Each row was made from one walk, in order. Every step used is in the known rows, and no mark comes twice. Write each row's walk.
Known rows
rarid -> besare -> dele -> seseg: [  8  25   4 -38  24 -40  -5 -23   7  -4 -35 -28  22 -11  20 -38  24  -5
 -22 -75  26  -4]
sazir -> dele: [  6   3   3  -5  36 -28 -26   4 -51  12  -5 -30   5   2  22  -4  22  15
  15  -8   0 -12]
seseg -> dele: [  5   6  -1 -19  -7   0 -21 -12  -2  15 -19 -18   9 -24  17 -18  -4   7
 -18  -5   5  -9]
vitu -> dele -> seseg -> sazir: [ -4  -4  12 -26  21   8  32  18 -28  17 -17 -35  18  11  10  -2  10  31
 -44 -16  55  -2]
dele -> sazir -> besare: [  1 -38  16 -37  19  11 -18  -5 -17 -10 -16 -36 -10 -22  15 -15  19  40
 -14 -16  -3 -10]
seseg -> sazir: [ -4   1   6  -4  13  13  -2 -16 -18  17  -2 -17   4 -22  17  -3  -2  30
  -7   0  30  -3]
dele -> sazir -> besare -> rarid: [  6 -50  18 -39  22   4 -14  -7 -14 -26 -18 -40   0 -31  26 -20  13  38
  -5 -55  -2  -9]
rarid -> besare -> sazir -> dele -> teron: [ 15  29  21 -41  55 -24 -25 -60 -42   7 -25 -42   0 -29   7 -19  -8 -43
   0 -60  15  -2]
sifu -> teron: [  5 -17  -5   0  11  20 -36 -21 -31  26  -4 -34  -9   5  52   3   4 -29
  -7  -6   5  -2]
sazir -> seseg -> dele: [ 11 -10   1 -31  10 -20 -30  -3  -5   4 -22 -21   9 -22  21 -21  14  23
 -13 -20  27 -12]
sazir -> dele -> vitu: [  2  -4   3 -35  34 -23  -9 -10 -54  13 -35 -29  12 -20  22 -12  17 -20
   8   5   3  -9]
dele -> rarid -> besare: [-15 -14   7 -21  10 -15  -6 -33 -30  23 -25 -18  25 -22  35 -27  15 -51
 -32 -57  12   3]
seseg -> dele -> rarid: [ -6   1   6 -27 -20   2 -12 -20 -44  15 -36 -18  22 -36  29 -36  -5 -24
 -40 -29   8  -5]
sazir -> seseg: [  4 -23  -3 -19  27 -18 -28   1 -19   5  -3 -28   3   1  23  -5  32  14
   4 -17  19 -10]
vitu -> dele -> besare -> sazir: [ 19  14  13 -71  42  23  21   6 -26   2 -16 -50  -3  -5   3   2  -5 -27
 -27 -49  18   4]
besare -> rarid: [  4 -17  -4  -7  12  -6 -12  -9 -12   3  -4 -29  16  -9  34  -6   7  -1
  10 -39  -1  -4]
vitu -> dele: [  3 -11   0 -30  24   0  11  14 -20  21  -4 -38  11  24  16  14  15  -9
 -17   4   8  -4]
besare -> sazir -> seseg -> dele: [ 15  20   9 -47  35  -6 -28 -21   2 -10 -24 -31   1 -41  13 -18  -9  11
 -11 -45  27  -1]
seseg -> dele -> besare -> rarid: [ 24 -10   6 -48 -12   1  -9  -5  -6  -6 -33 -23  15 -43  22 -40 -10   4
 -21 -72  15 -10]
seseg -> sazir -> besare: [  0 -20  17 -13  36   7 -12  -5  -5 -13   1 -32  -7 -26  16   0  10  39
 -12   3  31  -9]
besare -> dele: [ 14  28  -1 -34  18 -20 -16 -16 -21  -5 -16 -31   3  -9  17 -16  14   2
  11 -20   3  -7]
sazir -> besare -> rarid: [  9 -39   6 -14  34 -12 -21   2   0 -29  -2 -44   5 -16  31  -5  19   9
   6 -36  -1  -9]
rarid -> besare: [ -3  -7   0 -13  22 -16 -15 -25  15  23  -6 -17  16 -10  25 -10  16 -18
 -11 -33   9  -2]
rarid -> besare -> dele: [ 12  26   3 -41  30 -37 -13 -35   9   1 -22 -21  14 -17  22 -23  16 -14
   0 -53  15  -3]
dele -> rarid: [-13 -13   2 -13  -5   2  -8 -14 -59  15 -20 -26  15 -14  31 -19  14 -35
 -23 -25   0  -1]

Write each row's walk
[  5  33  17 -36  28 -28  11 -32   5  -3 -37 -17  21 -32  15 -39   9  26
 -28 -73  62  -1]
rarid -> besare -> dele -> seseg -> sazir
[ 14  -2   8 -72  37 -20  -5 -22 -13 -34 -45 -44  -1 -35  15 -21  20 -19
   0  -4   8 -10]
sazir -> besare -> dele -> vitu
[  5 -37  24 -34  46  -5  28  25 -11 -28 -19 -52  19  -4  22  -5  14  38
 -40 -50  58  -7]
vitu -> dele -> seseg -> sazir -> besare -> rarid
[ -1   3  15 -35  37 -13   7 -17 -59  13 -35 -21  11 -40  17 -11   0  11
   1   7  39  -7]
seseg -> sazir -> dele -> vitu
[ 17 -15   8 -45  -5 -13 -38 -34 -33   8 -34 -29   1 -25   8 -33   5  -3
 -22 -15  30 -16]
sazir -> seseg -> dele -> teron
[ -8  -5  14 -23  35 -44 -14 -22 -66  16 -29 -22  28 -20  36 -28  23 -37
 -16 -64  15  -5]
sazir -> dele -> rarid -> besare
[ 17 -24   2 -34   6   2  -5   1 -22  -6 -14 -32   9 -22  28 -22  10  -4
  -3 -69   8  -7]
dele -> besare -> rarid
[  2  25   7 -28  46  -3 -13 -41  20   8  -9 -28   7 -26  18  -7  -7 -31
  -8 -58   9  10]
rarid -> besare -> sazir
[ 15  16  21 -41  42 -14  -7 -18  -9 -34 -16 -36  -8 -34  12 -14  10  42
   2 -15  39 -10]
seseg -> sazir -> besare -> dele
[ 15  18   9 -48  28  24  -8 -13 -20  -4 -14 -39 -11 -29   8 -14  -8 -17
 -10 -57   7   3]
dele -> besare -> sazir
[ 21 -27   7 -57  21   1  21  21 -29   0 -16 -45  17   5  22  -6  12 -14
 -20 -63  20  -7]
vitu -> dele -> besare -> rarid
[  3  -2  10 -42 -20  16 -13 -20 -14  18 -35 -14   8 -38  13 -34 -10  39
 -28 -24   4  -8]
seseg -> dele -> sazir
[ 15   4  20 -32  34  -7  -5   6 -64   7 -15 -23  -1 -29  13 -18   7  42
  -4 -38  45 -12]
seseg -> sazir -> dele -> besare
[  3 -33  10 -43  17  -4 -19  -5 -33  10 -21 -23  -1 -16  18 -20  27  45
  -6 -35  20  -8]
dele -> sazir -> seseg
[  4  34  15 -24  64 -34 -14 -17 -18  -1 -25 -37  15 -18  19 -25  10  -8
 -15 -87  24   1]
rarid -> besare -> sazir -> dele -> seseg
[ -1  -4  21 -72  68 -24  16 -22 -32   1 -31 -42  24 -14  25 -11  11 -59
 -40 -92  46  11]
vitu -> dele -> rarid -> besare -> sazir -> seseg
[ 13  20  13 -53  47 -24 -26 -40  32  -3 -29 -21  12 -48  18 -26  -8  -7
 -21 -77  39   3]
rarid -> besare -> sazir -> seseg -> dele
[ 15   2  16 -78  39 -43 -13 -36 -11  -6 -40 -20   9 -33  17 -41  27  32
  -4 -87  37  -5]
rarid -> besare -> dele -> sazir -> seseg
[ -9  -2  11 -34  -7 -16  -9 -38 -12  21 -41 -10  33 -46  33 -43  -3 -43
 -50 -59  19  -1]
seseg -> dele -> rarid -> besare
[  8 -19   2 -62   9 -17 -15 -19  -8   5 -52 -18  16 -44  20 -30  11 -10
 -22  -5  30  -9]
sazir -> seseg -> dele -> vitu
[  7   7  10 -40  65 -23 -22 -35  16  -2 -11 -31   6 -26  21  -9  12 -17
  -3 -74  31   6]
rarid -> besare -> sazir -> seseg
[  0 -26  22 -32  42   3  23  28 -14 -15 -15 -48   8   5   9  -1  20  39
 -49 -14  54  -8]
vitu -> dele -> seseg -> sazir -> besare
[ 25  -2  15 -85  62   2  10  13 -32 -10 -18 -54  -4  -3   6  -1  12 -13
 -21 -67  39   1]
vitu -> dele -> besare -> sazir -> seseg
[ 17   2  13 -72  25 -25 -15 -18 -38 -13 -35 -28  -2 -25  13 -34  25  49
   5 -55  26  -9]
besare -> dele -> sazir -> seseg
[ 10  36   9 -21  59 -14 -22 -11 -45  -2  -8 -40  -2 -16  15  -2  -2   1
  17 -33   0  -1]
besare -> sazir -> dele
[ 23   4  15 -55  23 -18 -29 -38 -35 -31 -28 -54 -15 -18   3 -23  17 -15
  -1 -13   7 -17]
sazir -> besare -> dele -> teron
[ 24 -13   9 -35  33 -26 -15  13 -58  -9 -18 -34  10 -19  28 -25  17  10
  13 -77  12 -14]
sazir -> dele -> besare -> rarid
[  2   2   3  -4  27 -30 -19  18 -54   7 -18 -35  12   8  21 -19  30  22
  -7 -29  13 -13]
sazir -> dele -> seseg
